Each row comes from the steps of one path. Every step used is in the known rows, and no mark comes twice. Write the path behind each row, first mark first.
In the rows, 128 means zero.
Known rows:
c/p/d/s: [121  81 121 111 119 152 160 136 134 126  98 155 118 105 125 153 137 135
 112 110 108 106  86 133 149 108 197 121 105 169 120 175  86 135 141  89
 170 152 138 144 149 167 126 116 124  98  42 124 110 122 124 102 125 115
 116]
j/d: [113 144 110 114 138  93  98 109 134  96 138 127 125 118 122 152 127 135
  89 140 101 119 106 146 173 106 169 135 128 143 101 144 131 123 116 115
 121 166 128 118 123 135 113 111 115 122  96 104 134 110 128 111 136 105
 144]
p/c/s/t/j/d/z: [113 141 110 149 133  23  77 159 131 124 153 174 146  77  91 162 123 116
  47  63 139  78 132 100 213  81 199 135  73 167  89 128 124  96 148  80
 135 118 156 142 170 204 138 100 114 108 130  86 130 112 150  97 109 131
 160]
t/j: [128 118 129 119 138 136 138 147 146 136 115 162 143 140 125 128 125 113
  86 124 122 127 113 102 154 122 136 120  93 147 100 134 114 118 144  87
 122 122 101 110 138 135  68 122 110 133 112 146 130 118 119 125 139 103
 125]
t/j/d: [113 138 113 128 139  83 106 137 137 114 152 165 130 121 118 140 109 118
  61 132 121 120  93 104 163 107 159 120 100 150  92 139 119 114 132  94
 120 135 102 116 132 141  78 114 116 124 113 111 144 105 125 122 150  98
 125]
p/d/z: [118 109 106 113 130  88 105 124 111 118 113 131 128 117 117 141 150 126
 122 117 109 123  98 142 183  88 167  90 100 167 101 136  96 136 146 127
 146 153 148 126 109 145 134  87 126 100  73 134 126 112 117  89  89 120
 160]
s/t/j: [131 130 136 129 141 137 136 149 160 131 123 146 153 119 103 115 106 120
  79 115 131 117 117 102 171 116 120 154  82 146  83 147 121 115 140  45
 118 101 128 113 144 159  83 127 113 139 145 145 131 143 123 123 122 103
 113]
j/d/s/t: [114 147 117 109 138  68 111 126 136 105 158 125 122  79 101 143  73 155
  87 120 143 111 112 143 200 121 181 182 113 157  84 145 112  97 107  73
 139 141 189 105 152 182 130 112 119 102 106  77 110 119 122 118  92 116
 109]
d/s/t/j: [132 120 139 112 145 117 144 165 139 145 138 159 143 103 104 122  74 132
  84 105 156 116 126  97 177 129 145 165  79 158  89 135  98  93 136  49
 150  99 161 104 165 175  88 113 114 117 128 117 116 136 113 140  95 108
  91]
y/n/q/r: [ 87 132 129 124 118  79 149 100 107 108  97 147  77 133 160 131 192 175
 116 171 131 108  93 126 206 122 159 122 139 150 108 141 158 125 109 114
 142 181 103  95 184 136 100 112 108 105  96 154 100 165 149 105 101 101
 118]
z/d/j: [119 131 121  92 124 126 120 140 126 137 121 230 116 121 122 147 154 141
 140 130 150 121 158 170 173 150 147  96 109 162 116 132 104 114 129  97
 101 162 184  82 140 122  88 128 125 155 106 143  95 118 117 141 112  69
 122]
v/q/n/y: [108 154 131 118 126  92 139  75  94 101  94 125 135 117 155 150 167 116
 109 138 114 131  42 163 156 118 148 119  92 139 114 131 155  69 111 139
 153 153 101 113 175 149  88 118 148 115 117 168 111 134 134 101 106  81
 137]
z/c/p/d: [ 97  89 129 126 107 159 147 110 176 113  93 130 125 137 114 147 167 139
  97  95  98 101  69 144 136 110 160 104 103 169 119 189 113 141 126  97
 119 162 136 138 140 163 137 138 118 125  81 163  92 129 125  94 141  62
 140]
j/d/s/c/z: [ 87 137 131 122 128  47  90 135 164  73 158 137 120  88 104 132  81 142
  94  98 123  95 128 148 212 126 217 138 105 157 112 135  93  97  96 160
 136 147 171 130 166 178 136 142 138 101  73  58 124 110 134 106 112 151
 117]
p/d: [123 114 104 117 131 147 124 113 130 120 100 126 136 136 116 147 130 121
 110 131  85 116  86 146 159  96 153  98 106 154 102 143 109 160 145 108
 141 147 117 141 112 147 109  96 127 123  88 145 116 136 125  77 114  91
 132]
d/s: [127 118 127  90 133 126 146 140 121 122 117 138 127 118 133 148 116 135
 116 111 130 126 125 144 170 134 164 142 119 154 108 135 105 108 128 120
 151 149 158 103 145 145 103 110 112 104  80 112 112 120 111 126 100 116
 120]
y/n/q: [103 145 117  93 120 106 146 124 129 110  78 139 102 131 149 126 190 146
 126 143 100 104 110 169 202 121 161 124 147 144 116 136 151 130 116  93
 144 168 122 106 169 138 120 105 134 110  91 158 111 142 160 139 101 112
 132]
y/n: [102 143 114 114 138 133 125 122 139 128  86 101 128 128 137 141 181 144
 117 140 104 116 136 157 185 117 139 141 136 161  98 131 145 134 131  95
 131 148 159 112 144 151 118 118 121 126  69 144 127 126 163 127 100 113
 135]
p/d/z/c/s: [ 96  98 130 129 109  95 105 110 139 109 104 132 121 120 114 177 191 136
 111  46 129  99 116 151 184 110 177  92  89 188 118 125  90 117 132 160
 133 162 178 137 154 173 157 106 131  89  89 127  94 114 138  78  68  95
 177]
v/q: [122 109 114  71 140 160 141  94 129 102  88 122 142 142 137 162 157 124
 102 113 101 134  76 148 148 109 127 125 126 136 109 130 146 102 129 115
 137 137 106 116 128 150  93 128 126 126 109 157 124 128 139 114 122  93
 137]
z/c/p: [108  96 148 115 112 159 148 116 172 105  94 127 125 139 131 141 181 155
 101  93 124 104 112 147 139 139 148 131 119 166 119 193 126 114 111 100
  97 163 149 119 153 151 125 155 101 133  89 154 104 126 132 126 147  69
 147]
v/q/n: [102 153 132  88 144 121 147  74 100  97 120 123 146 135 141 163 188 140
  84 136 115 134  60 141 152 112 131 133 110 143 104 128 149  67 128 152
 137 150 102 111 121 154  81 138 129 108  98 152 113 130 135  92 113  85
 139]
t/s/c/r: [100 116 162 142 131 135 155 146 176  96 108 125 130 123 102 124 115 115
 110 140 151  83 159 114 189 126 182 152  81 155  99 136 118 117 142 104
 109 130 124 144 209 181 112 146 107 128  98 113 136 127  98 142 133 101
 141]
p/c/z/d/s/t/j: [127 127 141 118 131  75 118 178 151 174 132 224 154  79  88 121  58 116
 111  81 152  84 130 122 221 119 159 140  58 174 103 138 110 114 160  93
 131 105 165 116 172 204 120 151 143 107 146 139  94 144 113 122 100  90
  90]
n/q/v: [109 137 152 107 127 126 163 101  98  97  58 171  91 136 155 132 168 178
 104 157 130 120  81 156 183 127 165 128 133 138 125 172 140 120 113 124
 134 177  70  93 126 116  87 114 112 112 118 155  96 163 113 109 119  97
 159]
c/z: [126 106 131 120 122 118 119 121 158 112  92 134 125 105 138 133 149 136
 128  96 119 103 131 149 185 117 155 135 113 153 117 143 108 127 124 149
 124 154 112 146 137 148 123 154 127 126  97 142 143 125 139 103 115 133
 130]
z/d: [126 135 131 104 134 140 133 116 148 129 108 182 123 139 125 137 153 136
 145 144 123 119 137 164 176 136 141 121 117 159 110 139 129 135 126 122
 105 155 150  92 121 134 109 141 125 121 125 146  93 127 120 129 123  75
 139]
t/j/d/z/c: [ 90 129 134 123 128  10  78 139 139 103 173 150 121 119 116 133 127 132
  55  96 147 119  95 113 178 123 168 106  80 169  91 144 109  71 120 121
 104 157 168  87 151 150 108 105 112  96 107 109 119  82 106 141 115  88
 162]
p/c: [132 130 106 103 135 141 124 138 120 151 101 128 155 138 118 148 127 127
  95 119  87 111 119 156 168  92 152 102 122 138 101 144 153 145 157 110
 127 148 113 131 113 153 115 109 111 140  87 143 121 134 116  97 132  87
 157]
q/v: [109 131 144 132 143 147 134  96 108 110  72 140 120 133 137 143 169 176
  92 147 128 132 105 148 169 123 147 141 127 151 102 166 145 123 125 122
 120 162 108 102 101 132  84 129 113 120  95 128 109 139 120 100 117  97
 158]
p/c/s/d: [128 118 133 130 131 158 130 132 152 126 111 137 154 113  98 174 140 116
 103  62  84  73 150 149 191 102 178  78 108 156 105 144 138 144 144 130
 133 122 139 155 156 175 125 124 149 123 119 111 100 146 154  68 108 104
 153]
j/d/p/c/r: [ 95 117 114 126 130  75 156 112 106 109 137 166 112  76 129 166 104 132
  73 133 135  86 122 126 169  80 218 117 128 133 121 170 113 117 139  70
 135 190 143 137 182 162 130 115 110 142  70 108 137  95 117 117 160  84
 164]
t/s/c: [108 142 154 130 150 127 140 146 167 106 125 111 152 156 100 120  91 119
 102 132 104  97 160 143 180 128 178 138  70 145  86 133 136 122 148 111
 103 114 133 124 138 167 103 119 122 120 112 106 125 128  97 126 122 104
 134]

Write each row's path:
[ 90 107 148 152 126  93 132 154 162  88 120 140 133 128  91 112 127 124
 110 110 105  79 127 133 178 100 220 117  50 175  98 172  98 119 160  96
 130 131 147 152 148 193 149 107 129  82  64 106 129 112 106 110 118 129
 156] : t/s/c/p/d/z
[116 134 113 102 133  71 114 126 111 106 152 134 115 102 126 160  97 144
  93 129 121 120 107 146 177 124 194 144 122 153 102 132 108 100 122 120
 146 165 162 108 145 150 115 106 111  95  79  81 119 104 114 126 108 116
 126] : j/d/s
[119 112 148 101 120  98 128 132 149 136 109 202 115  92 130 136 121 138
 159 104 155 103 148 164 204 146 173 146 104 175 125 133  91 110 118 164
 126 159 166 104 160 160 128 160 136  88 102 129 104 118 120 128  87 108
 112] : c/z/d/s
[115 114 153 100 140 134 178 107 126 120 122 202 113 122 139 141 128 144
 141 137 125 124 152 163 165 141 167 117 106 140 116 156  99 106 128  87
 109 169 187  74 136 125 105 129 133 129 117 141  93 107 106 128 130  70
 146] : z/d/p
[122 117 119 101 145 132 165 128 100 145 118 151 134 120 133 146  95 130
  92 106  92 118 140 153 154  96 179 102 110 123 111 160 122 122 163  71
 133 159 150 123 121 143 113  91 119 146  80 135 125 115 116 106 138  89
 154] : d/p/c
[120 128 146 120 139 118 132 156 140 122 137 165 140 105  93 129  87 121
 114 108 137  94 163 152 176 134 178  96  65 157  82 136 100 106 156  78
 114 125 168 105 157 154  76 106 153 122 119 106 124 126  99 128  93  98
 102] : t/s/d/j
[105 120 140 152 135  82 154 129 148  95 156 187 121  73 113 150 103 130
  55  73 150  85 142 101 170 114 194 170  76 142  98 146  82  86 117  26
 134 133 169 124 185 173 107 116 130 131 145  79 126 105 145 107 132 114
 118] : c/s/t/j/d/p
[110 113 178 132 153 123 187 127 135 105 142 147 135 108 108 119  62 119
 122 108 114  93 163 145 172 125 193 118  65 133  84 160 100 102 159  66
 115 128 169 109 154 154  94 106 158 100 133 106 125 107  92 127 108  93
 116] : t/s/d/p
[ 98  88 117 111  95 150 132 132 154 123  98 177 116 117 115 155 165 147
  92  81 132  99  90 152 128 122 167  75  90 181 126 178  86 125 128  70
 117 168 171 132 151 153 112 123 122 150  60 153  98 125 130 106 131  60
 126] : z/c/p/d/j
[ 99 138 155 127 120  89 108 163 179 116 122 226 129 103  97 110 101 126
 141 107 160  79 188 171 211 153 185 118  50 173 114 117  90 104 145 136
  84 133 180 107 172 169 105 154 148 133 119 113 109 123 100 136 104  98
 103] : t/s/c/z/d/j
[112 148 113 141 143  77 100 136 153 111 158 149 138 103  93 127  84 128
  60 129 131 112  97 105 182 102 149 158  85 150  79 152 124 109 120  43
 119 114 134 116 143 167  95 121 115 132 150 109 132 128 131 121 139  96
 112] : s/t/j/d
[104 136 130 137 149  65 148 130 132 104 171 171 127  82 112 124  57 131
  55 118 139 108 115 101 165 108 179 156  79 134  87 165  89  88 128   4
 120 131 168 103 153 157  92 108 123 133 136 101 135 108 123 121 144  98
 114] : s/t/j/d/p
[116  86 115 128 120 169 146 118 157 114  82 147 128 127 123 143 171 132
 110 119  94 100  81 141 140  95 173 110 108 160 119 186 111 161 141  83
 142 154 105 155 123 158 126 123 121 126  68 153 123 134 140  88 151  97
 133] : c/p/d
[ 94 121 149 132 131  82 133 163 178  88 170 179 121 112 106 133  98 135
  53 111 125  97 117  95 162 132 215 133  90 160 106 177 100  87 107  75
 136 126 155 123 186 173  95 130 115 107  65  72 122 102 132 140 168 125
 112] : t/j/d/s/c/p
[ 88 133 136 139 114  34  79 113 164  83 143 113 124  88 100 164 167 164
  87  44 163  86 137 152 210 128 183 160 101 179  99 140 115  77  93 113
 103 157 225 114 178 192 172 130 117  95 135  79 103 109 148 104  70 106
 172] : j/d/z/c/s/t
[117 125 120 140 138  79 146 144 116 128 147 205 130  94 126 180  99 106
  42  70 110  87 134 105 156  95 215 115  88 137 114 134 107 103 157  78
 144 148 132 141 165 158  99  92 123 124 106  91 131  91 141  98 161  94
 144] : t/j/d/p/c/s
[ 86 108 133 126 111  40  95 117 157  81 137 132 106 113 125 148 179 162
  89  85 142  97  99 146 166 121 202 121 118 180 114 195 117  78 101 118
 104 190 183 110 148 156 157 139 104  93  73 110 120  87 131 137 133 101
 179] : j/d/z/c/p
[125 123 131 131 124 151 139 121 165 106  92 130 131 103 113 159 170 138
 115  78 139  92 158 141 184 125 154 172 108 154 103 133 118 123 114  82
 127 125 159 138 163 180 133 145 118 133 149 111 117 145 159  92  96 122
 133] : c/s/t
[118 122 129 103 109 100 100 143 140 126 101 238 112  87 131 139 156 139
 152 106 162  99 158 174 189 144 154 107 101 172 127 131  85 111 123 134
 105 166 171 102 158 138 109 162 143 147 102 146 108 119 133 128 101  99
 116] : c/z/d/j
[118 108 135 134 137  84 107 139 130 114 122 140 146 100 101 167 160 125
 110  47 106  79 162 148 212 101 194  66 107 164 100 138 122 112 147 142
 139 128 173 141 152 175 146 113 146  98 107  99 113 120 152  84  81 136
 179] : p/c/s/d/z
[ 93 129 140 136 138  32  95 162 176  89 175 167 130  87 101 123  64 119
  67  89 136  96 119 101 205 127 206 135  74 160 109 131  88  90 113 141
 137 127 150 131 176 178 101 133 134 104  89  65 133 107 128 120 125 144
  98] : t/j/d/s/c/z
[102 140 112 117 136  27  75 120 113  93 147 137 120  96 122 146 147 146
  99 126 125 123 118 142 195 106 189 121 118 160  96 143 118  93 116 128
 120 170 161 104 124 139 131 101 111  97  83  94 138  85 119 122 111 129
 167] : j/d/z
[130 121 112 116 121 113 107 139 139 141  86 144 143 107 124 145 131 123
 106  92  94  95 124 153 193  88 164 114 114 149 115 147 139 142 154 143
 126 152 105 161 129 165 131 143 124 133  86 147 137 131 134  89 123 119
 149] : p/c/z
[110 108 150 126 141 103 154 121 137 112 125 154 143  76 112 129  76 128
 112  66  90  78 145 145 195  94 190  78  98 135 112 174 100 117 147 112
 131 145 159 147 142 167 128 139 171 130 101 125 126 121 130  84 115 116
 136] : s/d/p/c/z
[107 128 129 152 134  23  85 147 155  99 153 168 131  77  98 154 141 133
  67  71 163  90 135 100 205 113 189 163  75 173  92 124  95  81 121  82
 132 123 170 124 173 178 127 113 119 100 136  77 140 102 156 114  96 152
 150] : c/s/t/j/d/z
[108 139 156  97 139 119 138 134 159 115 148 172 131 138 104 132 104 144
 144 130 124 115 155 156 200 159 172 117 102 163 110 131 114 109 111 131
 118 134 207  82 154 162 112 134 134 107  97  96  70 128 108 133 111  88
 129] : z/d/s/c
[120 104 128 113 127 100 156 129 117 130 101 167 134  85 140 139  98 134
 105  76 105  94 143 153 173  93 185 112 107 135 123 155 104 119 158 104
 131 162 136 145 141 155 127 130 137 140  80 140 136 113 129  88 131 111
 148] : d/p/c/z
[105 121 150 128 110 150 134 115 184 107  99 107 134 122 104 159 168 147
 105  49 151  99 144 149 178 145 141 162 102 174 108 138 120 106 104  94
 102 132 190 124 180 182 147 150 114 132 155 120  87 147 154  95  92  76
 141] : z/c/s/t
[ 88 161 141 116 124 112 146  95  96 110  44 145  91 136 163 125 211 186
 102 170 122 110  91 167 201 124 165 142 150 152 113 161 160 125 116 112
 140 177 101  82 142 135 103 109 128 103  88 156 101 160 156 122  91  99
 148] : y/n/q/v
[ 93 124 133 127 112  35  78 112 146  83 138 132 114 107 124 181 189 148
  92  51 151 101 131 150 194 131 197 127 113 182 117 133 110  76  99 159
 114 180 193 118 170 163 159 123 116  88 105  82 112  87 143 113  90 106
 183] : j/d/z/c/s
[124 128 110 100 111  94  91 155 124 163  99 244 128  95 116 148 126 130
 137  97 138  90 152 177 198 120 162  84  97 168 126 135 111 128 151 129
 106 163 162 116 142 152 118 144 141 151  95 154 106 127 126 109 115  83
 126] : p/c/z/d/j
[119 130 117 112 139  65 113 157 123 124 165 173 123 107 121 150  71 123
  61 125 132 120  97 105 171 124 186 138  95 154  95 132  98  93 127 102
 148 136 140 101 156 150  78 100 115  92  95  82 126  96 111 134 127 110
 102] : t/j/d/s
[121 105 126 117 129 146 179 126 113 134  98 172 129 107 136 177 144 129
  97  61 104  91 163 153 154 108 201 115 113 136 128 136 110 117 157  88
 138 160 152 145 158 156 130 104 120 134  89 116 115 111 144  87 129  99
 156] : d/p/c/s
[124 139 152 100 133 118 145 137 143 132 133 179 127 103  98 133 101 151
 141 132 158 115 141 158 201 146 152 166 101 165  98 141 104 111 117  80
 122 130 210  82 155 177 125 137 129 106 133 119  77 144 107 135  82  75
 113] : z/d/s/t
[109 131 143 101 140 123 144 141 148  99 138 121 138 134 106 132  96 143
 100 114 117 119 149 143 181 138 174 122 108 152 107 132 111 103 113 122
 136 129 181 109 153 157 101 119 116 121  75  85 105 126 117 123 109 124
 130] : d/s/c
[123 120 115 109 132 128 135 131 132 126 117 119 138  97  91 137  83 137
 111 114 123 111  93 142 187 101 161 148  88 165  92 142  94 139 140  67
 166 121 172 125 138 186 128  95 132 105  99 116  98 146 111  86  73  99
  97] : p/d/s/t
[ 89  84 130 124 110  88 118 111 134 104 106 123 106  99 118 154 175 139
 115 100 165  99  88 122 180 106 169  90 103 193 122 146  85 114 129 138
 130 175 166 127 183 171 152 130 113 105  72 149 109 113 109 113  87  87
 176] : p/d/z/c/r
[ 95  93 146 115 115  81 128 120 142 104 110 118 110 103 133 147 193 151
 118  97 189 109 130 126 185 131 162 122 122 180 117 147  95  81 111 133
 107 175 178 109 199 163 144 153  95 113  84 146 118 105 116 152  96  93
 182] : d/z/c/r
[102 115 141 103 128  79 104 124 133 108 120 106 127 133 128 136 166 157
 110  86 140 130 130 153 183 130 149 105 111 171 106 142 118  83 117 137
 100 166 188  90 140 143 135 121 109 101  96 137 106 109 114 130  86  89
 178] : d/z/c
